Each row comes from the steps of one walk. Every step used is in the known rows, and no mark comes twice. Write the walk behind each row, first mark first.
In the rows, zero is written as 128.
Known rows:
bebez/zibes/balifa/sususa/baze/kurene: [112 200 188 132 163 126  65 117 100 169 142 120  90 124 121 154  72 127
 105 100 109 162  87 113 167  99 151 140  90 156 172 111 135 104 139]
balifa/sususa: [112 131 136 129 107 161 134 113 109 132 133 120 166 127 158 128 118 140
 146 126 148 103 118 131 114 112 157 115 124 152 145 122 144 144 120]
sususa/baze/kurene/vinisi/zibes/balifa: [113 190 195 127 186  72  74 117 111 180 146  84  51 159  95 139 119 143
  85 104 113 194  61  83 190  84 186 107  88 165 128 117 119 103 196]
baze/kurene: [141 146 146 114 143  96 107  98 128 138 137 103  81 117 119 124 114 144
  97 122 132 145 111 123 164 118 151 135 123 141 131 162 110 118 151]
balit/zibes: [109 143 123 128 174 122 112 139 116 154 132 119 117 129 121 130 119 109
 135 104 133 139  94  82 174 113 114 135 123 107 117 132 149 110 145]
balifa/pusev/rimu/kurene/vinisi/zibes: [ 70 110 208 101 187 122 100  76  69 150 128 118  62 132  97 149 105  98
 117 115  86 134 101 114 217  90 116  72 145 145 179 141 110  90 169]
balifa/sususa/baze: [123 165 153 139 127 146 155 117 111 153 141 106 151 129 141 122 118 167
 122 129 143 139  88 124 112 102 176 111 114 186 128 104 146 162 121]
rimu/kurene/vinisi/zibes/balifa: [ 49 148 192 101 165  87  63 128 103 156 110 109  97 140 102 154 112 121
 136 105 119 153 100  85 176  80 140  87 100 110 164 146 131  91 173]
vinisi/zibes/balifa: [ 85 140 160 120 141 140  65 127  93 154 130 130 122 161 107 165 111  57
 133  72 128 151 101 102 173 119 129 114 111  92 154  99 132  88 168]
pusev/balifa/sususa/fakun/bagiz: [136  87 158 126 107 173 125  98  97 160 106 132 166 182 152 139 128  87
 183 126 158  97 183  89 143 100 150 106 151 143 150 110 149 167 113]
rimu/pusev: [115 109 160  85 137 137 122  94 100 118 130 142 111 164 131 127 115  98
 125 111 109 121 136 152 168 127 143 109 129 144 137 130 113  97 137]
zibes/balifa: [ 98 115 152 130 110 124  99 131 123 127 121 146 121 166 108 162 127  78
 137 116 117 148 147 129 143 131 134 128 121 111 141  90 115 120 147]
fakun/sususa/balifa/pusev/rimu: [116  81 151 108 123 150 190  81  80 127  98 146  98 177 113 157 118  97
 106 112 119 129 131 150 155 118 140 109 159 157 153 137 117 137 104]
fakun/sususa/baze/kurene/vinisi: [142 179 140 124 155  84 163 119 101 151  99  95  70 175 117 118 120 190
  80 115 112 182  88 126 134  77 205 113 110 195  91 133 121 144 170]
kurene/vinisi/zibes: [ 94 145 156 123 175 112  52 137 103 160 135 109 100 149 135 136 133 115
 142 101 118 128  86  79 175  87 150  98  97 118 145 134 142  71 187]
pusev/balifa: [119  92 160 116 123 136 111 126 107 156 123 131 119 162 139 140 134  84
 113 124 131 142 146 111 177 135 126 116 159 126 152 109 130 139 107]
sususa/baze/kurene/vinisi/zibes: [128 196 181 127 196  74  88 114 113 181 151  75  58 139 104 123 120 169
  81 110 120 187  51  84 185  83 184 108  93 173 122 138 125 108 186]
rimu/kurene/vinisi: [ 77 143 170 106 156  81 104 127 124 138 108 106 101 122 115 131 120 167
 134 141 118 136 118 101 146  86 139  96 112 133 147 165 128 115 147]
vinisi/zibes/bebez: [106 154 146 106 145 146  50 122  95 142 131 117 132 132 122 118 111  98
 127  63 149 151  68  71 132 100 143 128 108  95 172 123 134  81 161]
vinisi/zibes: [110 149 143 120 155 140  89 125  96 155 134 115 129 132 124 137 111  96
 127  80 137 138  87  99 164 119 124 113 116 105 145 130 143  95 152]
rimu/pusev/balifa: [109  81 186  77 132 142 110  94  83 140 123 143 106 191 139 136 121  61
 115 108 112 133 150 138 206 131 141  99 154 143 157 112 114 106 120]
kurene/vinisi/zibes/balifa: [ 75 137 172 123 163 109  33 141 100 158 129 119  94 174 124 158 133  85
 147  96 111 140  99  80 182  90 154  98  93 107 155 110 134  65 198]
baze/sususa/balifa/pusev/rimu: [ 99  55 165 118 146 168 153  84 145 113 150 168 100 151 122 137 110  82
 136 116 140  98 145 139 166 110  82 109 147 150 186 101 102 163 104]
zibes/balifa/sususa: [ 85 118 159 130  93 151 106 119 110 130 124 140 150 164 132 162 120  89
 153 115 134 127 139 132 131 117 159 118 115 132 155  84 126 134 141]
balifa/zibes/bebez: [109 142 124 101 141 138  67 120 128 142 120 149 108 102 117 108 110 104
 129 109 132 126  99  81 117 115 122 151 138 102 168 129  97 123 105]
balit/zibes/balifa/pusev/rimu/kurene: [ 54 115 185 113 181 118  98 108  83 155 125 132  79 152  81 166 100  59
 129 101 103 160 108  93 224 102 103 109 141 107 154 110 119 102 163]
fakun/sususa: [137 133 102 122 113 132 177 125  99 120  83 134 127 166 134 128 121 142
 116 111 122 139 131 153 105 109 160 125 134 149 104 126 127 148 133]
sususa/fakun: [150 130 119 136 123 142 124 120 134 130  95 144 142 146 117 136 138 136
 173 132 137 107 159 110 103 105 118 141 119 117 109 120 139 143 153]
bebez/zibes/balifa/pusev: [109 149 169 142 164 138  67 113  95 145 128 159  76 121 110 162  85  75
 118 106  88 138 117 135 176 124  96 142 102 122 172 104 121  76 140]
sususa/baze/kurene: [148 185 165 129 166  85 138 109 129 160 148  87  76 125 100 116 117 175
  72 126 128 186  77 115 154 108 170 127 112 182 109 133 118 143 148]

Write each row's walk:
[139 109 109 139 132 160 136 121 172 107 107 166 142 156 135 111 118 134
 179 121 150  93 168 124  97  82  92 136 110 132 121  86 118 188 152] -> baze/sususa/fakun
[ 97 143 188 116 179  87  37  87  93 159 137 104  42 149 111 151 118  97
 106  96 114 147  86  97 220  90 162 107  93 135 153 144 107  58 215] -> baze/kurene/vinisi/zibes/balifa/pusev
[ 48 140 197 108 170  94  69 109  90 152 110 118  81 136  98 157 108 109
 132 107 112 146  98  96 188  85 130  83 101 117 163 144 122  81 178] -> rimu/kurene/vinisi/zibes/balifa/pusev
[ 96  90 181  61 142 148  70  90  83 148 119 156  94 175 132 122 112  46
 117  97 114 131 131 107 199 122 136 116 159 128 181 113  96 103 106] -> rimu/pusev/balifa/zibes/bebez
[155 178 133 124 144  97 186 111 102 146  98 102  86 164 112 118 111 181
  70 109 120 186  91 141 125  93 194 125 120 191  89 131 119 161 149] -> fakun/sususa/baze/kurene
[112 114 120  96 113 145 144 108 105 134  87 154 115 157 122 135 113 107
 117  99 147 130 114 109 112 114 146 145 147 126 158 144 116 144  79] -> fakun/sususa/balifa/zibes/bebez
[ 57 121 207 104 163 136  74  91  66 157 126 130  88 154  84 175  92  45
 120  75 103 159 100 110 213 108 112  86 132 107 183 109 115  87 172] -> vinisi/zibes/balifa/pusev/rimu/kurene
[127 104 122 113 104 141 185 113 105 124  91 140 127 171 128 150 125 119
 116 109 143 131 132 140 119 122 153 129 141 142 133 145 137 145  94] -> fakun/sususa/balifa
[101 167 167 132 141 150  60 129  99 151 131 143 121 127 135 161  82 100
 138 101 109 131 115 122 150 109 129 140  97 130 183 103 143  97 126] -> bebez/zibes/balifa/sususa
[116 109 149 140  95 161 113 103 112 128 103 147 167 186 122 161 119  81
 203 119 144 102 187 108 110  95 158 119 114 125 139  91 133 149 154] -> zibes/balifa/sususa/fakun/bagiz
[108  64 144 134 139 165 158  90 156 109 143 170 111 141 131 131 115  89
 139 120 156  93 142 140 146 117  77 121 126 146 166 107 107 162 101] -> baze/sususa/balifa/pusev
[106 148 127 116 164 127  72 139 110 140 128 119 121 132 122 108 117 109
 135  88 148 152  76  54 144  95 133 151 117  96 144 124 139  96 152] -> balit/zibes/bebez
[ 73 135 147 130 147 140  92 134 100 156 128 128 136 159 126 155 113  79
 153  96 137 139 105  84 177 106 138 128 117 110 139  94 147 113 151] -> balit/zibes/balifa/sususa
[101 120 153 136  92 160 101 115 113 130 104 150 159 175 127 166 125  94
 179 116 137 115 160 120 115 103 152 127 111 125 144  78 133 145 157] -> zibes/balifa/sususa/fakun
[ 98  87 180  69 146 143  96  92  84 157 122 155  89 175 134 134 113  46
 116 108 104 122 144 125 219 134 125 105 164 134 164 118 103 111 101] -> rimu/pusev/balifa/zibes
[106  99 154 107 141 138  94 124 109 177 117 147 100 140 130 139 120  66
 116 123 122 129 134  96 193 139 105 124 174 114 164 114 115 146  80] -> pusev/balifa/zibes
[ 94 144 173 139 111 138 122 125 110 146 132 127 139 168 120 155 119 111
 131 118 129 157 116 125 128 109 174 114 110 156 142  71 130 150 142] -> zibes/balifa/sususa/baze
[ 43 125 224  80 171  99  65 117  87 158 127 106  79 168  88 165 103 101
 133 106  86 160 115  86 208  77 140  72 147 121 196 130 117 103 169] -> pusev/rimu/kurene/vinisi/zibes/balifa
[ 86 125 169 129 153 148  73 101  79 151 127 141 101 154 102 166 108  38
 126  75 121 144  98 115 190 123 117 108 111 103 156  94 120  79 175] -> vinisi/zibes/balifa/pusev
[ 57  91 210 112 149 110  88  94  89 133 120 141  64 168  86 173 118  68
 129 128  81 148 143 126 197 100 130  88 138 133 176  96  93 101 176] -> zibes/balifa/pusev/rimu/kurene/vinisi
[ 63 114 200 116 177 119  39 114  76 159 138 123  67 181 110 166 127  62
 138  97  86 139 101  88 217  83 144  83 115 121 174 100 119  61 208] -> kurene/vinisi/zibes/balifa/pusev/rimu
[116 112 119 103 119 143 170 110 108 142  87 153 113 153 121 147 114 107
 117 107 138 121 124 129 132 126 134 134 151 134 141 151 124 151  74] -> fakun/sususa/balifa/zibes
[113 189 182 126 163 117 100 102  95 178 152  75 110 133 140 124 110 168
 108 107 142 151  52  90 161  74 201  98  94 187 142 128 144 122 168] -> balifa/sususa/baze/kurene/vinisi/zibes
[147 166 121 132 134 116 199 131 102 139  91 116 113 170 115 120 121 169
  92 114 118 175 103 145 104 100 177 120 125 181  87 107 130 166 134] -> fakun/sususa/baze
[ 73 160 187 130 164 116  48 136  91 176 138 106 105 175 128 153 127 109
 141  96 117 151  76  78 173  74 180  89  85 142 154  92 143  86 196] -> kurene/vinisi/zibes/balifa/sususa/baze
[ 84  83 187 122 135 137 106  93  93 127 131 154  80 171  92 173 118  46
 124 116  87 145 148 143 187 125 119 106 147 128 167  78  92 110 160] -> zibes/balifa/pusev/rimu
[113  76 162 128 129 149 150  79 116 132 137 151 103 124 114 159 132  80
 119 130 146 106 123 132 165 149 102 125 137 134 165 146 125 112  89] -> sususa/balifa/pusev
[ 90 156 187 110 160  98  34 101  96 164 140  92  76 155 131 149 114 116
 120  93 129 142  84  84 201  79 188 104  91 138 161 142 124  76 204] -> baze/kurene/vinisi/zibes/balifa/sususa
[113 122 181 125 122 150 133 120  93 175 134 111 141 163 148 134 127 115
 109 124 143 152 114 107 163 114 164 103 149 174 155  88 145 166 101] -> pusev/balifa/sususa/baze
[121  97 162 122 104 171 113 110  97 162 106 136 158 171 155 144 134 100
 159 124 152 109 156 100 148 107 144 115 149 140 155  96 150 163 116] -> pusev/balifa/sususa/fakun
[ 99  83 190  77 120 163 114  84  71 141 126 138 129 190 158 134 116  70
 127 107 125 118 143 140 197 121 159  92 152 160 168 108 124 116 115] -> rimu/pusev/balifa/sususa
[106  95 167 116 105 163 118 116  92 159 128 125 150 161 161 139 128  93
 128 122 148 122 137 112 166 121 151 107 156 147 167 102 144 152 100] -> pusev/balifa/sususa
[ 90 154 191 132 131 109  87 115 111 154 137 109 102 172 121 154 122 125
 123 120 125 159 104 109 157  89 196 110  96 166 146  90 119 128 174] -> zibes/balifa/sususa/baze/kurene/vinisi
[156  99 104 145 138 161 151 107 172 105 107 161 151 170 131 106 112 121
 211 121 156  78 203 110  90  73  99 125 113 135 118 102 117 194 146] -> baze/sususa/fakun/bagiz
[ 79  63 180 107 150 154 160  81 144 115 139 161  98 140 111 137  99  94
 133 118 143 105 142 134 169 101  76 101 147 149 194 121 101 170  96] -> baze/sususa/balifa/pusev/rimu/kurene
